Every row comes from one small tree of marks. Brackets hold a mark, then the marks that hang from it, in alphabetical order. Every link used is in the known rows. Which tree was each row made from?
Known rows:
(tazeg (pagu (kaveb nivut zino))): [ 0 -6 -7  2  5 -2 -1 -1  2 -1 -7  1  4  0  0 16  4 -7 -5 -5  2]
(kaveb pagu): [-6 -4 -5 -6 12 11 -4  0  0  5  2 -6  7 -6 -5  1  0  7  1 -3  0]
(tazeg (pagu kaveb)): [ -2  -7  -9  -7   3   6   0   0   3   9   0 -10   8  -4  -1  18   7  -5
   0  -5   6]
(zino (kaveb nivut) (podar (lubi degut))): [  0 -11   3   0   1  -7   0  -3   4   6  27 -16  -1 -10  -4   4   8 -12
   4  -7   4]
(pagu (kaveb zino)): [  2  -4  -4 -12   5  -1  -1   1  -4  -3   0  -4   8  -1  -1   5   6   8
  -2  -5   3]
(kaveb nivut pagu): [-5 -4 -4 11 13  5 -5 -2  2 10 -2  0  3 -4 -4  0 -2  6 -1 -4 -1]
(podar (lubi degut) pagu (zino kaveb)): [ -1 -10   0 -20   1   2   3   0   3 -35  26  -1   2 -13  -6   5  16  -6
   1   3   3]
(nivut (podar lubi pagu)): [  3  -3  -5 -12  13   4   1  -3  -3  -8  -2  -7   5  -1  -9  -1  14   3
   2  -8   2]
(nime (kaveb zino)): [ 15   0   0 -12   3   4   0   3  -9   1  -7  -1   6   0  -8   3   2   6
  -5   1   5]
(kaveb nivut pagu zino): [-4 -4 -4  5 14  2 -5 -1 -1 -7 -6  8  2 -1 -3 -1 -4  5 -5 -4 -3]
(nime (kaveb nivut zino)): [ 16  -1   1   2   3  -2  -1   2  -7   6 -10   4   2   2  -7   2   1   6
  -7   1   3]
(zino (kaveb (nivut podar) pagu)): [ -3  -5  -1   8  13  -6  -3  -3   1   8  -6  -3   1  -1  -2   2  -5   4
   4 -11  -3]
(tazeg pagu): [ 0 -4 -7 -6 10 14 -1 -2  1  7  2 -9  6 -6 -4 16  3 -9 -1 -2  3]
(pagu kaveb): [  1  -4  -4  -7   4   1  -1   1  -1  12   3 -11   9  -4  -2   6   9   8
   0  -4   5]
(nime (kaveb nivut)): [16 -1  2  8  2  1 -1  2 -4 21 -6 -3  4 -2 -7  4  4  6 -4  1  6]
(nivut (podar (lubi degut) pagu)): [ -1  -7  -3 -14   5   3   2  -2   1  -8   9  -8   5  -7  -8   1  15  -1
   5  -5   3]
(nivut (podar zino)): [  2   0  -3 -10  12   4   0  -3  -3 -14  -4  -4   6   1  -4   0   4   3
   3  -5   2]
(kaveb pagu zino): [ -5  -3  -5 -12  13   8  -4   0  -3 -12  -2   2   5  -3  -4   0  -3   6
  -3  -4  -2]
(nivut podar): [  3  -1  -4  -6  11   5  -1  -4  -4   9  -5 -10   6   0  -5   1   3   5
   4  -8   1]
(pagu (kaveb (nivut (podar lubi zino)))): [  1  -3  -2   1   6 -10  -2  -1   1  -6  -7  -1   4   3  -2   2  12   2
   1 -10   4]

Which tree is each row?
[ -6  -7  -3   0  14  -2  -4  -1   0 -14   3   0  -1   0  -5  -5   2  -3
  -4  -9   0] -> (kaveb nivut pagu (zino (podar lubi)))
[ 15  -1   1   8   3  -4   0   0  -5  21 -16  -3   4   4  -7   2   3   8
   0  -3   5] -> (nime (kaveb (nivut podar)))
[  4  -7   1   6   9  -5   0  -3   0  12  14 -15  -1  -5  -2   2   1  -3
   1  -7   3] -> (zino (kaveb nivut) podar)
[ -6 -10  -2 -14  10   0  -2   0   1  -4  16 -16   1  -7  -5   1   4  -4
   3 -10   2] -> (zino (kaveb pagu) (podar lubi))
[  6  -6  -3 -13   3   2  -2   5  -6  -5  -4  -4   3   2  -6  -1  -1   8
  -2  -2   6] -> (nime (kaveb pagu (zino podar)))
[16 -5 -1  0  3 -5  2  2 -6 -3 -4  0  0  2 -7 -1  5  6 -6  1  7] -> (nime (kaveb nivut (zino (podar pagu))))
[ 14  -3   0 -13   2   1   1   3  -8   0   0  -8   3   1  -7   0   3   5
  -3  -1   7] -> (nime (kaveb (zino podar)))
[ -2 -11  -4 -17  -3   1   2   2   3  -6  20  -8   7 -11  -6   6  22   2
   2  -1   7] -> (podar (lubi degut) (pagu kaveb))
[ -1  -9   4  -4   2  -3  -1  -2   5 -19  23  -1   1 -11  -4   6  10 -11
   1  -1   2] -> (podar (lubi degut) (zino (kaveb nivut)))
[ 4 -3 -3  5 14 -2  0 -4 -1  0 -6 -2  2  0 -8 -1 11  1  0 -8  0] -> (kaveb (nivut (podar lubi pagu)))
[ -7  -6  -6 -13  12   5  -3   0  -2 -13   4  -5   3  -1  -3  -3  -3   3
  -1  -6   1] -> (kaveb pagu (zino podar))
[ -2  -7  -3 -17   6   3   2  -2   2 -31   9  -1   4  -5  -7   0  17  -3
   4  -2   4] -> (nivut (podar (lubi degut) pagu zino))
[-3 -6 -1  8 11 -1 -4 -2  2  8  3 -3  1 -6 -2  4 -5  4  0 -6 -2] -> (zino (kaveb nivut pagu))
[  6  -3   1   8  10  -6  -1  -5  -1  13  -3  -7   1   0  -3   3  -1   1
   3 -10  -2] -> (zino (kaveb (nivut podar)))
[  2  -7   1 -14   8   0   0  -1  -1   1  20 -20   1  -6  -5   2   8  -7
   3 -10   4] -> (zino kaveb (podar lubi))
[ 3 -4 -2  2  6 -7 -1  0 -2  3 -4  1  4  0 -1  3  5  6 -4 -6  2] -> (pagu (kaveb nivut zino))
[  1  -5  -5 -19   6   1   1   2   0 -32   8   0   6  -4  -5   3  21   4
  -3  -1   6] -> (podar lubi (pagu kaveb) zino)
[  4  -4  -4 -12  11  -2   2  -3  -2 -26  -1  -2   2   0  -3   2   6   4
   3  -4   1] -> (nivut (podar pagu (zino kaveb)))
[  8  -4  -1   7   4   1  -4   3  -1  16 -11   1   3  -1  -7   1  -1  10
  -3   0   4] -> (nime (kaveb nivut pagu))
[-1 -8 -8  1  5 -4  0 -1  2 -1 -2 -5  2  1  1 14  5 -8 -3 -8  5] -> (tazeg (pagu (kaveb nivut (zino podar))))
[  4  -2  -4   6  14  -2   1  -4   0 -16  -7   4   2   1  -4  -1   7   4
   0  -2   2] -> (kaveb (nivut (podar pagu zino)))
[ -1  -6  -8   4   5  -4   0  -2   4  -6 -11   0   4   3   1  15   7  -6
   0  -7   4] -> (tazeg (pagu (kaveb (nivut (podar zino)))))
[  8  -3  -1   3   5  -1  -4   3  -4   1 -14   7   2   2  -7   1  -3   9
  -6   0   2] -> (nime (kaveb nivut pagu zino))
[  3  -7   2   1   9  -6   0  -3   0   6  16 -15  -2  -5  -5   1   7  -9
   1 -11   2] -> (zino (kaveb nivut) (podar lubi))
[ 17  -2  -1   2   5  -7   1   1  -8  -3 -19   7   1   6  -8   0   4   9
  -4  -2   3] -> (nime (kaveb (nivut (podar pagu)) zino))
[  3  -6  -4  -6   7  -6   0   1  -2 -15   0   4   3  -1  -6   2  16   3
  -5  -5   2] -> (podar lubi (pagu (kaveb nivut zino)))
